What can hang from each mark
bodube: buge
mudug: bodube
fivenik: buge lefuni nomas
lefuni: buge menoma
buge: fivenik
nomas: fivenik zumun
zumun: nomas
menoma: lefuni

Each row was made from one small tree. The marks that hang from a mark follow it in brackets, in alphabetical order. Every link used is in the known rows. Write each row's tree.
Known rows
mudug[bodube[buge[fivenik[nomas]]]]: [-12.5   3.0 -19.6  -3.7  24.5 -35.5  24.1  16.5  46.1  27.5  68.2  37.3
  60.4  56.8  58.6]
buge[fivenik]: [-14.8  35.8  -2.9   9.0  13.5 -44.1  11.1  17.5   2.6   0.9  18.6  51.1
  23.5  13.4  85.9]
buge[fivenik[lefuni]]: [-22.6  60.1   8.9  17.7   1.1   0.2   5.2  -0.4 -12.4 -10.2  17.6  57.3
  35.8  20.7  83.3]
buge[fivenik[lefuni[menoma] nomas[zumun]]]: [-38.0  30.7  20.8   7.5  22.5  28.8 -16.1  -3.7  -3.1  -1.6   0.5  28.0
  -4.5  28.4  38.0]
menoma[lefuni[buge[fivenik]]]: [-36.7  20.9  24.3  -0.1  32.8 -27.6  -5.2  18.0 -24.3  -7.3  29.6  29.0
  19.5  23.4  78.7]
menoma[lefuni[buge[fivenik[nomas[zumun]]]]]: [-41.4   6.7  27.6 -10.1  32.7 -16.5 -10.8  21.3 -10.5   1.3  25.7  17.6
  -4.1  39.3  54.9]
bodube[buge[fivenik[lefuni nomas[zumun]]]]: [-21.9  13.7 -11.3 -17.7   6.6  16.7  14.5  36.2  38.4  20.4  53.0  19.9
  42.5  52.9  35.7]
zumun[nomas[fivenik[buge lefuni]]]: [-22.9  13.7   2.5  24.3 -35.3 -24.3  27.2   0.8  -9.3   9.7  -8.4   7.4
  41.4  21.0  32.9]
nomas[fivenik[buge lefuni] zumun]: [-34.9   4.8  12.0 -16.3 -58.9   2.2  27.0  31.4 -25.4  37.1  38.8  32.1
  28.6  35.3 -11.3]
nomas[zumun]: [ -6.5  -2.3  12.9 -11.6 -15.4 -71.4  29.9  26.7   1.9  24.8  27.8  38.8
 -15.2  -8.7  16.7]
nomas[fivenik[buge lefuni]]: [-19.9  20.7  -0.3   6.6 -33.1   0.3  19.7  27.6 -33.7  31.9  39.3  35.0
  51.9  14.6  26.1]
buge[fivenik[nomas]]: [ -9.9  27.3  -5.1  11.1  34.6 -26.8  -3.5  21.3  16.6  10.1  10.5  35.9
   3.3  18.5  77.5]
nomas[fivenik[lefuni]]: [-14.0  21.3   7.9  29.1 -24.9 -34.2  34.7  33.9 -23.0  26.3  27.7  41.1
  34.8   6.9  28.0]
menoma[lefuni]: [ -5.5  10.3  16.2  11.1  21.3 -50.2  10.0  40.3 -12.9  15.4  32.0  31.5
  16.0  -5.9  74.9]
nomas[fivenik[lefuni] zumun]: [-29.1   5.3  19.2   6.4 -51.5 -33.8  41.3  35.9 -14.5  31.1  29.0  39.7
  11.4  27.3  -9.1]
nomas[fivenik[buge lefuni[menoma]] zumun]: [-46.7  -5.2  18.8 -10.6 -39.1  13.7  14.6  21.2 -35.3  32.9  27.7  18.7
  22.1  26.3 -22.4]

Write each row's tree
[-27.2  40.6  13.2   4.1   1.9  17.8  -3.7   6.1   6.5   2.2   9.5  41.8
   1.6  37.5  49.7] : buge[fivenik[lefuni nomas[zumun]]]
[-28.2  11.9  15.5  36.3 -21.2 -49.6  33.8  -6.5  -9.8  -1.5 -14.7   5.8
  24.7  16.9  23.7] : zumun[nomas[fivenik[lefuni[buge]]]]
[-17.9  13.3   9.7  41.6 -29.3 -53.0  39.2   7.0  -0.2   4.9 -17.5  12.9
  29.8  15.8  35.5] : zumun[nomas[fivenik[lefuni]]]
[-26.0  17.7  27.0  18.9  57.9  23.5 -22.1 -27.6 -35.3   2.8   7.0  -1.8
 -14.7 -22.8   6.8] : fivenik[lefuni[buge menoma] nomas]
[-30.6   5.3  -6.1 -13.0  22.7  25.6   5.9  28.2  30.5  16.1  44.0   7.1
  38.6  44.8  27.9] : bodube[buge[fivenik[lefuni[menoma] nomas[zumun]]]]
[-14.6  19.5  10.1 -21.7 -11.2  47.7 -14.0  -0.3 -14.8  31.1  29.6  17.3
   2.2  11.1   5.1] : fivenik[buge lefuni nomas[zumun]]
[-47.7  11.3  19.6   5.2  58.5 -24.4 -14.6 -19.7 -34.6 -16.0   7.9  13.4
   0.2  -4.9  40.6] : lefuni[buge[fivenik] menoma]
[-18.4  50.9   5.8  17.9  22.1  16.6  -7.5   4.3   0.3  -0.3   9.5  41.3
  17.3  25.1  73.0] : buge[fivenik[lefuni nomas]]
[-32.1   4.8   7.0  28.0 -18.0 -14.6  18.0  -7.0 -17.1   7.2 -17.9  -3.7
  37.5  14.3  22.9] : zumun[nomas[fivenik[buge lefuni[menoma]]]]
[-53.3  -7.7  34.4   4.1 -22.9 -17.6  23.0   9.5 -36.4  18.2  21.1  17.7
   0.4  19.9 -32.6] : nomas[fivenik[lefuni[buge menoma]] zumun]
[-28.9   7.0  17.1 -16.2  13.6  63.4 -26.8 -11.3 -27.5  24.7  17.1  -0.3
  -6.0   0.1 -10.2] : fivenik[buge lefuni[menoma] nomas[zumun]]
[-19.9  -5.7 -13.0 -16.4   9.8 -34.4  26.8  17.9  51.4  29.2  69.3  36.7
  47.3  68.3  38.8] : mudug[bodube[buge[fivenik[nomas[zumun]]]]]
[-41.8   2.4  28.4  -0.9 -42.7 -29.9  35.2  19.6 -27.5  23.1  31.1  30.9
   6.4  29.8 -20.9] : nomas[fivenik[lefuni[buge]] zumun]
[-29.4  41.5  11.7  23.3  41.2  29.8 -20.5  -5.5  -8.8  -4.3   0.3  26.4
  11.6  15.2  61.0] : buge[fivenik[lefuni[menoma] nomas]]
[ -9.9  20.7  19.2  29.9  45.3  19.5 -14.8  -6.6 -19.9  13.7   5.2   8.7
  -6.9 -26.5  22.1] : fivenik[lefuni[menoma] nomas]
[-41.0  -5.2  26.8  11.6 -32.1 -20.8  29.9  26.4 -24.0  26.5  19.0  25.7
   5.1  17.8 -19.9] : nomas[fivenik[lefuni[menoma]] zumun]
[-37.4   4.5  37.1   0.4  35.4  24.5 -17.1 -24.7 -29.4   6.0   7.3  -1.8
 -33.7  -6.5 -22.6] : fivenik[lefuni[buge menoma] nomas[zumun]]
[-23.7  31.3  10.9  -0.4  10.0  42.4 -15.5 -18.6 -52.3   9.0  24.0  19.4
  36.3 -22.0  31.5] : fivenik[buge lefuni[menoma]]
